Each row was made from one walk, in order. Every step used is in the known rows, and no mark comes twice. Write each row's walk.
Known rows:
d, n, m, e, q, j: 138  156  -131  356  -136  -338  -124  262  -127  64  -243  -107  265  107  -85  -185  -4
k, d, n, m, j: 29  -78  299  163  66  291  264  -76  303  196  136  199  181  263  -237  155  -28
e, d, n, m: 58  78  138  388  -208  128  211  -27  503  127  35  -229  355  -178  -167  43  163
k, d, n, m, e, q, j: 198  170  -150  202  -80  -343  -161  166  -38  29  -176  -142  380  116  -7  -320  -22
k, m, e, q, j: 115  82  -75  100  -41  -468  -338  297  -339  14  -257  75  -69  166  46  -23  -4
d, k, m: -147  -207  428  -199  115  -38  -319  -294  -230  -119  -58  32  -448  98  372  494  61
d, n, m, j: -37  -96  272  350  9  275  313  15  203  250  62  257  73  264  -303  327  -10
d, n, m: 13  -23  329  524  -248  137  246  -222  320  57  -8  -149  453  -63  -116  64  168
e, m, j: -255  -31  34  8  -142  26  299  448  -133  316  96  396  -404  253  -295  547  -93
k, q, j: -94  -93  5  69  247  -184  -448  104  25  22  -88  192  -164  58  -19  -317  -63
k, q: 0  -176  132  -117  400  -25  -180  -102  26  -60  108  112  -315  -13  -35  -259  -7
m, e, d, k: -148  220  -459  -414  86  359  216  -121  71  6  34  -210  -385  -149  151  53  -50
d, k: -347  66  -113  -3  -54  360  97  -417  -70  -112  -25  -167  -324  -5  283  153  95
n, m: -63  -143  274  401  -205  87  285  -82  209  -70  -59  -11  166  -79  42  125  292
m, e: 241  -2  -15  -272  54  4  261  -134  -278  72  78  337  -100  127  -56  -63  -173
e, m, k, d, n: -26  71  94  -63  -306  30  -210  -218  94  -7  263  -77  445  20  -95  -168  -104
e, m, k, d: -175  -131  -30  -384  -250  -77  -170  37  -80  -303  256  141  163  -87  167  -172  55
e, q, j: -79  183  -179  338  -213  -358  -369  273  -162  2  -258  -45  -66  160  41  -88  123

Write each row's walk:
190  -162  217  -438  255  -52  92  -215  -409  -37  -5  248  -249  112  165  231  -208 => d, k, m, e
-148  153  -408  -296  83  377  303  -99  157  -32  -5  -257  -206  -224  170  87  14 => n, m, e, d, k
316  70  -8  -47  -6  -410  -34  163  -501  -92  -125  -82  -167  127  63  135  40 => k, m, e, q
-26  -60  -227  -449  587  189  10  -81  115  -65  100  -153  -383  -233  62  -282  -121 => m, e, d, k, q
-18  -112  -188  -302  583  203  109  -60  208  -104  58  -218  -250  -288  75  -261  -59 => n, m, e, d, k, q
87  -19  345  294  -152  121  142  -362  462  -18  90  -212  610  -36  -23  -161  151 => k, d, n, m
-124  -91  194  -348  119  -4  -334  -93  -60  -63  -17  -42  -540  -12  329  530  53 => e, d, k, m
320  -42  163  64  12  57  472  -176  -17  113  35  104  395  -5  -169  -121  -124 => d, n, m, e
205  149  -318  -362  36  59  270  297  283  124  91  60  -110  -202  -128  -27  -2 => n, m, e, d
32  100  -153  91  -18  -382  -267  220  -325  -30  -287  -37  -91  134  134  -20  -23 => d, k, m, e, q, j
284  244  -19  -222  -25  25  -120  -35  193  316  175  -32  50  24  -247  42  -233 => k, m, e, d, n
-66  -64  -205  -69  377  -40  -174  177  153  -14  -138  -24  -67  -136  47  -326  -102 => n, m, e, d, k, q, j
-203  -208  -12  380  -398  176  1  253  -43  -215  18  110  331  -287  -117  187  177 => e, d, n, m, k
-443  -221  -118  160  -563  -89  20  522  -506  -198  30  320  -115  -219  -39  404  88 => e, m, k
41  85  135  -72  -205  132  -296  -408  104  -50  260  -51  427  90  -78  -249  -73 => m, k, d, n
-198  -69  -81  41  296  -35  -363  -3  18  -36  -144  28  -188  9  96  -282  -68 => d, k, q, j
367  184  -113  114  -59  -258  205  -1  -130  -107  -53  -329  354  33  -15  -223  67 => k, d, n, m, e, q
